Every row comes from one small tree of marks. Brackets hold a mark, then the marks that hang from it, in alphabetical order. Every link used is in the known rows. Which tree was each row made from?
Known rows:
[zale [repokeg [buba [lare batif]]]]: [ -6.7 -46.8  13.3  -3.7  -4.7  -5.9  55.5  42.2  39.4 -26.5  44.8  37.4
  13.3 -20.8 -12.9  -6.0  -9.6 -23.3  20.6  -1.3  -7.8  30.4  28.2  21.6
 -42.4 -22.6]
[lare batif]: [ -4.5 -18.0   2.8 -17.7  15.5 -16.8  10.0  28.4  20.3   1.0  18.1   9.8
   1.0   2.4   0.4   6.3  -3.0 -17.6  23.6 -14.3 -18.7  15.2   7.0  13.2
 -35.0 -18.1]
[repokeg [buba fenin] zale]: [ 10.1 -24.7  31.3  10.3 -32.4  -0.5  44.4  29.6  -1.7 -16.8  25.3  12.3
  23.8  -1.1 -37.0 -17.0   3.3  13.7 -20.3 -15.9 -20.0  11.6  24.7  37.6
 -74.8 -21.6]
[lare [batif bipez] [buba [fenin nepe] repokeg]]: [ -6.8   3.1  37.5 -28.8  19.9 -48.2 -30.8  39.0  23.0  15.3  34.7 -16.9
  -2.6  14.9  -4.1  12.8  20.3 -33.5  -6.9  11.7 -16.8   8.0  19.1  27.4
 -49.7  -0.1]
[lare [batif bipez] [buba repokeg]]: [-17.1   4.7  13.0 -20.9  12.7 -32.7 -16.6  38.3  35.8  25.7  21.9  -5.5
  -4.3  -9.4   5.2  15.6   3.8 -36.8  12.6 -18.9 -11.9  13.5  18.7  26.1
 -23.5  -3.0]
[batif bipez lare]: [ -4.4  16.4  14.9 -20.6  19.7 -17.8   6.8  29.4  32.5  34.6  28.0 -11.5
  -4.0   6.4  12.4  27.3  -7.0  -5.7   2.5   8.6 -24.4  20.2  12.0   9.4
 -22.6   7.7]
[giru [buba lare]]: [  0.9 -23.1  35.1   7.8   4.6  -2.0  33.0 -10.7  23.2  -2.7  -0.1  24.5
  10.7  23.0  -3.5  -8.6  -1.7 -15.4  14.6  -3.6   6.0  12.7   6.5  16.6
  -4.1   1.5]
[fenin [buba [repokeg zale]] nepe]: [ 15.7 -28.1  37.3 -11.3  -6.3 -10.5  31.4  -4.3   4.3 -25.6  45.2  24.1
  11.6  -8.6 -25.3  -3.0 -11.0 -23.2 -24.3 -19.4 -22.3 -26.0  23.7  23.9
 -42.0  -7.2]
[giru [buba fenin]]: [ 19.6 -30.9  38.4   9.3  -3.3 -16.9   1.5 -17.7  11.1   7.8  -9.3   2.1
  23.7  38.4 -22.6  -8.9   9.2  11.4 -11.5   3.1   2.0   9.8   9.3  32.8
 -32.1   2.7]
[buba fenin [lare batif] repokeg]: [ -9.0 -15.5  33.6   3.0  13.5 -31.2  19.8  20.8  35.6  -9.5  11.2   6.0
   0.6   3.2   6.3   1.8  20.2 -14.9  10.1 -11.3 -11.9   9.0  26.0  25.4
 -38.3 -23.7]
[nepe [fenin [buba lare [repokeg zale]]]]: [  4.8 -31.3  38.9 -17.2   0.7   0.1  63.5   7.0  14.1  -9.8  42.1  35.1
  30.4 -10.0  -9.9 -10.0 -13.5 -31.6 -20.5 -20.1   2.8 -16.9  32.5  26.1
 -31.6 -26.1]
[giru [buba repokeg]]: [ 15.3 -28.2  32.1   9.5 -10.1 -19.5   0.9 -19.4  12.7  -4.1  -0.6  15.6
  13.3  11.4 -21.7   2.1  -0.2  -5.7   7.0 -32.9  -8.0 -15.6  25.0  27.6
  -6.1   5.2]
[repokeg buba]: [ -9.5 -15.4  14.3   7.9 -20.4  -2.5  26.8  21.2  -6.0 -15.7  28.1  26.5
   9.8  -5.6 -10.2  -2.7  -2.8   6.3  14.4 -10.1 -19.4  11.6  15.2  15.1
 -37.0 -13.5]
[buba [fenin nepe] [lare [batif bipez]] repokeg]: [-18.8  -9.1  44.4 -35.8  22.3 -40.3  14.5  39.0  46.1   2.9  40.1  -1.0
  -5.6   6.3  16.6  11.4  17.7 -42.9   4.7  11.7 -23.1   5.3  23.4  33.9
 -43.2  -5.7]
[batif bipez [lare [buba [fenin nepe] repokeg]]]: [  0.7  28.9  51.0  -9.0  18.7 -43.4 -30.5  20.2  13.3  28.3  39.8 -28.2
  -9.9  16.0 -10.7  12.5  12.3  -8.7 -19.8  29.0 -21.0   8.1  23.0  18.7
 -48.1  17.1]
[fenin [buba lare repokeg] nepe]: [ -8.5 -24.3  43.2  -3.6  14.9 -12.7  37.1 -15.1  14.2 -28.4  39.0  37.0
   1.8   1.1   3.8   2.5   4.7 -23.6  -1.6   0.0  -2.7 -19.2  26.3   3.9
 -14.2  -3.0]
[giru [buba fenin [lare batif] repokeg]]: [  3.7 -28.5  36.0   2.1   5.8 -31.0  11.5  -2.1  50.0   7.6  -0.5  11.3
  15.3  17.8   0.3   3.9  18.2 -14.4   7.6 -10.4   1.9   6.0  28.9  45.6
 -24.4 -13.5]
[repokeg [buba [fenin nepe]] zale]: [  8.1 -29.8  43.2  -0.7 -29.1  -8.3  31.4  33.1 -12.9 -26.1  44.1  13.7
  16.4   9.8 -38.4 -19.0   1.2  -3.3 -18.0   6.3 -29.4   5.1  22.1  35.2
 -84.1 -14.1]
[buba [fenin nepe] lare [repokeg zale]]: [  2.0 -18.4  66.2   5.2  -7.3 -17.8  35.0  16.5  12.8 -30.4  33.6  13.2
   1.7   7.8 -32.4 -25.4   5.4 -19.7 -17.2  -8.5 -20.9 -18.4  24.0  27.4
 -64.9  -7.4]
[fenin [buba [lare [batif bipez]] repokeg] nepe]: [-26.6  -9.8  22.5 -41.6  28.6 -24.2  34.6  22.4  54.0   4.1  55.6  21.4
  -1.2  -7.5  30.7  31.1   6.0 -61.6   6.2   5.2  -9.9  -1.1  24.7  19.7
  -9.7  -4.4]
[zale [repokeg [buba fenin [lare [batif bipez]]]]]: [ -6.3 -34.9  22.4 -20.6   2.1 -10.3  50.6  53.5  63.7  -3.9  41.2  10.9
  18.5  -6.7  -0.9   7.7   6.4 -30.8  -6.8  13.3  -5.6  37.2  26.5  42.6
 -53.9 -15.2]
[buba [fenin nepe] [lare batif]]: [-13.0 -16.3  34.4 -18.3  24.5 -22.5  22.1  26.3  23.9 -11.6  35.0  10.3
  -1.1  26.8   2.9 -12.3  12.2 -29.6   8.6  27.4 -13.0  18.1  10.3  21.2
 -47.5 -18.6]
[lare [batif bipez]]: [-14.8  -4.8   1.8 -36.2  20.8 -17.0  11.9  45.0  41.5  22.9  20.7  -3.9
  -3.3   6.4  19.6  25.9  -3.5 -37.7  19.3  -2.6 -18.3  24.0   3.8  20.6
 -25.2  -8.6]

Which tree is each row?
[ -3.9 -43.9  26.8  18.9 -16.3   6.6  58.5  24.5  20.7 -39.9  35.3  40.3
  12.3 -12.7 -23.7 -18.4 -11.7  -6.0   4.5  -3.3  -7.4  20.7  25.1  16.4
 -38.2 -10.5] => [zale [repokeg [buba lare]]]
[-10.1 -25.8  27.5 -16.8  27.6  -2.0  53.1  -1.9  10.9  -5.5  31.8  38.7
  25.0  12.4  12.6  -5.9  -9.8 -22.2  -5.8  17.8  10.7   4.5  16.1   2.5
 -20.1 -20.0] => [nepe [fenin [buba lare]]]
[ 18.3 -11.3  57.4   5.7 -11.3 -25.9  -7.7  17.1 -10.2 -22.6  29.8  -2.7
   1.7  10.8 -51.9 -28.1   5.5 -13.7 -28.9  -9.7 -13.1  -8.6  16.9  22.5
 -74.5  -3.5] => [lare [buba [fenin nepe] [repokeg zale]]]
[  6.8 -28.7  57.8  -1.0   8.2 -15.5  18.3 -13.6  13.4  -9.7  13.6  15.5
  14.0  42.6 -15.6 -16.6   8.1 -14.1  -7.3  30.1   4.2  12.3   7.3  25.2
 -34.8   4.2] => [giru [buba [fenin nepe] lare]]
[ 17.7 -50.0  44.7   6.3 -19.5 -15.5  17.0  14.8  -4.1 -36.8  48.9  17.0
  22.3   2.3 -44.8 -22.3   2.4  -0.9 -15.1  23.2 -22.0   6.8  22.5  26.0
 -79.3  -4.4] => [zale [repokeg [buba [fenin nepe]]]]
[ -0.5 -48.1  31.6  -8.5  -2.8 -24.5  42.6  36.3  31.1 -36.5  56.7  26.8
  14.4   0.4 -22.1 -14.7   6.5 -26.5   6.2  29.9 -16.6  30.4  28.6  33.2
 -74.8 -22.4] => [zale [repokeg [buba [fenin nepe] [lare batif]]]]
[ 15.4 -33.6  29.2 -19.2  -6.7  -6.6  39.6   3.9  -1.2  -1.6  40.6  28.1
  30.3  -5.8 -20.8  -1.7 -11.9 -23.3 -26.1 -28.1  -9.5 -27.3  30.0  28.1
 -37.8 -19.6] => [nepe [fenin [buba [repokeg zale]]]]
[ 14.7  23.8  40.7  -2.1   3.0 -26.8   2.6  33.3  26.1  37.2  27.1 -28.4
   0.0  -3.5 -24.3  10.5   4.6  -8.0 -37.2  -8.8 -12.1   8.8  30.2  35.4
 -58.8   0.1] => [batif bipez [lare [buba fenin [repokeg zale]]]]
[ -8.0 -24.9  36.1 -10.2  15.2 -14.5  43.7 -11.0   9.9  -8.6  32.1  43.4
  23.5   3.8   7.1  -0.4  -4.6 -23.3  -2.8  -0.4   6.2 -13.2  29.3  11.8
 -17.9 -16.5] => [nepe [fenin [buba lare repokeg]]]
[  3.7 -25.7  35.6  -6.8   6.8 -23.2  13.1 -18.9  -4.3 -18.6  40.5  23.2
  10.9   0.7 -10.9   7.7  -2.4 -12.7  -9.6  -5.1 -18.0 -21.9  24.2   7.4
 -23.6   0.3] => [fenin [buba repokeg] nepe]
[ 16.1  -9.3  38.8 -12.8  -0.5 -36.2  -9.0  31.6   8.8  -9.5  37.3  -1.1
   3.3   3.9 -39.0 -13.8  13.6 -31.1 -14.4 -11.9 -20.3   0.7  23.3  35.3
 -78.5 -22.9] => [lare batif [buba [fenin nepe] [repokeg zale]]]
[-29.6  -3.8   6.3 -33.4  29.0 -12.6  36.2  46.8  57.0  12.1  26.8   7.5
  -6.1   3.7  29.9  16.6  -2.0 -45.8  24.1   0.0  -8.9  27.7   8.3  15.5
 -16.6 -11.8] => [buba [lare [batif bipez]]]
[ -0.9 -27.6  44.1  17.3  -3.8 -15.0  22.7 -14.5  28.5  -9.9  -0.5  25.6
   6.4  13.5  -4.8  -7.1   4.0 -12.3  11.2 -23.5   7.2  -4.6  23.2  26.3
  -0.7   1.8] => [giru [buba lare repokeg]]
[ 18.3  -8.4  46.1  19.3 -15.7 -16.7  -1.4  11.1   1.3 -10.6   4.7  -1.7
   5.7   6.4 -46.5 -18.1  11.6   0.1 -31.3 -28.8  -6.2  -9.8  19.5  27.4
 -63.7 -10.9] => [lare [buba fenin [repokeg zale]]]
[ 18.1  14.5  39.2  21.9  -6.9 -25.3  -1.9  19.3   8.2  13.2  17.7 -18.5
   3.0   1.2 -38.9  -8.5   5.3  10.1 -34.8 -14.9 -13.7   4.6  36.8  23.0
 -65.2  -7.3] => [batif [lare [buba fenin [repokeg zale]]]]
[-22.6  -8.4  -2.6 -36.6  37.0  -3.9  54.5  22.3  64.6  18.0  36.4  18.9
  11.5  -3.3  40.8  33.2   2.1 -46.8   5.3   6.7  -0.1  29.8  13.9  19.5
  -8.0 -16.2] => [fenin [buba [lare [batif bipez]]]]
[  1.1  -5.8  22.5   5.6   8.8 -37.9 -19.7  18.7  19.3   6.0   7.8  -5.7
   3.2   3.6 -19.9  -4.4  23.4  -8.1  -1.6 -14.4  -6.3  10.3  24.8  21.2
 -52.4 -18.1] => [lare batif [buba fenin repokeg]]
[  0.7 -23.1  46.4  -9.2   0.7  -0.9  58.4   3.4  18.6 -28.4  49.9  32.7
   7.8  -8.8 -15.1  -5.4  -6.6 -31.2 -17.4 -12.2 -10.0 -19.0  30.7  18.7
 -32.1  -7.5] => [fenin [buba lare [repokeg zale]] nepe]
[-37.4  -3.6   7.6 -27.4   6.7  -5.6  53.2  55.5  47.3   8.9  38.8  17.9
   2.0  -8.8  27.0  21.0  -0.2 -37.0  24.4   7.1 -15.1  37.3  19.4  32.9
 -19.9 -19.5] => [repokeg [buba [lare [batif bipez]]]]
[-21.0 -19.8  18.1 -52.6  30.1 -27.3  39.1  26.9  51.5  29.4  47.5  20.7
  21.9  -5.9  36.6  29.5  -0.4 -58.9   2.2   2.2   1.2   4.0  26.6  29.0
 -11.3 -21.2] => [nepe [fenin [buba [lare [batif bipez]] repokeg]]]
[ -4.5 -20.2  41.4  16.2 -26.5   9.0  64.9  30.9  15.0 -24.8  24.1  19.4
  18.8   2.0 -26.7 -19.6   3.5   3.9 -15.7  -7.1 -12.3  18.5  24.4  32.6
 -61.7 -25.1] => [repokeg [buba fenin lare] zale]
[ -3.9   4.9  11.1 -20.8  26.4 -28.8 -11.9  38.9  33.6  30.7  10.8 -21.5
  -1.0  15.0   2.6   8.6  15.2 -26.4  -9.1  12.2  -4.6  37.4   0.4  23.0
 -45.5 -12.0] => [lare [batif bipez] [buba fenin]]
[ -2.1 -28.9  26.2 -25.2   7.5  -7.8  57.1  18.1  38.8 -19.0  57.3  31.8
   6.3  -9.9  -0.6   3.4  -2.1 -50.5  -3.8 -12.2 -10.2  -9.0  30.7  27.3
 -36.0 -25.8] => [fenin [buba [lare batif] [repokeg zale]] nepe]
[-12.1 -16.7  22.5 -23.2  26.6 -20.4  37.3   6.4  33.8 -17.8  47.0  34.4
   2.8  -3.8  14.8   9.8   6.4 -40.2  10.2   0.0  -7.6  -2.4  27.1  13.8
 -17.8 -15.5] => [fenin [buba [lare batif] repokeg] nepe]
[-18.0  -2.5  35.6 -20.4  20.3 -32.3  22.4  33.2  58.3  13.4  15.2  -2.8
  -2.7   2.9  15.8  22.1  19.9 -27.6   1.9  -5.1 -13.7  11.3  26.2  35.1
 -33.4 -15.4] => [buba fenin [lare [batif bipez]] repokeg]
[  8.0  13.1  53.1  13.1  10.9 -44.0 -30.5   4.4  -9.1   7.6  34.0 -13.1
  -4.6  20.8 -27.6  -8.6  14.0   6.4 -13.8  22.1 -17.3   1.7  23.3  10.4
 -57.8   3.7] => [batif [lare [buba [fenin nepe] repokeg]]]
[-27.5 -15.5   4.4  -7.4  -2.4  -5.9  52.4  40.5  26.6 -12.0  36.6  34.1
   5.4  -7.4  12.8  -1.9   2.2 -17.6  29.0  -1.9 -13.2  31.5  24.1  16.9
 -31.9 -26.5] => [repokeg [buba [lare batif]]]
[ -2.8 -13.2  44.9  10.7  -8.3  -1.7  48.5  24.7  24.1 -25.9  21.7  25.5
  -3.3 -12.6 -19.6 -14.5  -8.1 -18.2  -1.3 -39.3 -13.3 -14.9  23.5  22.2
 -30.8 -10.2] => [buba lare [repokeg zale]]
[ 18.4 -24.9  47.0  11.9 -13.0 -31.3  -5.8 -20.9  11.9  -1.1  -6.9   4.1
  18.1  23.8 -26.8  -0.3  15.4  12.1 -13.2 -20.6  -0.6 -10.1  23.1  39.7
 -31.2   1.9] => [giru [buba fenin repokeg]]
[  3.9 -20.2  38.7  -3.7  -4.8 -15.8  41.7  40.4  40.0  -7.3  21.2  12.3
   4.4  -0.5 -14.1  -7.1   9.0 -23.3  -6.3 -30.6 -11.0   1.1  29.5  36.1
 -53.8 -28.5] => [buba fenin [lare batif] [repokeg zale]]
[-27.3 -12.8  30.4 -30.8  10.6 -23.9  36.7  48.7  35.6  -0.2  54.2   9.0
   8.0   8.3  20.1  11.4  18.6 -36.3   7.6  36.0 -22.2  35.2  20.1  38.2
 -56.2 -17.8] => [repokeg [buba [fenin nepe] [lare [batif bipez]]]]
[-14.3 -26.6  14.5 -31.7  30.2 -11.7  46.7   9.2  35.0 -13.4  47.7  31.8
   8.1   5.9  20.1   8.3   2.7 -44.9  12.4  24.9  -5.0  18.0  14.7   9.0
 -22.3 -21.1] => [fenin [buba [lare batif]] nepe]
[ -7.9 -10.1  36.4 -24.0   2.9 -20.9  38.8  49.5  60.4  12.3  24.9  -8.0
   0.1  -7.6   0.9  18.1   8.4 -44.1  -7.9 -20.7 -11.9   8.2  25.3  45.8
 -47.8 -20.4] => [buba fenin [lare [batif bipez]] [repokeg zale]]
[ 14.5 -22.8  23.8  -2.6 -11.6  -3.3  38.4  -3.3  14.6 -10.6  23.4  22.1
  19.4 -15.6 -22.2  -0.1  -4.6 -12.0 -24.0 -43.6 -10.6 -23.3  30.8  21.8
 -32.6 -12.4] => [fenin [buba [repokeg zale]]]
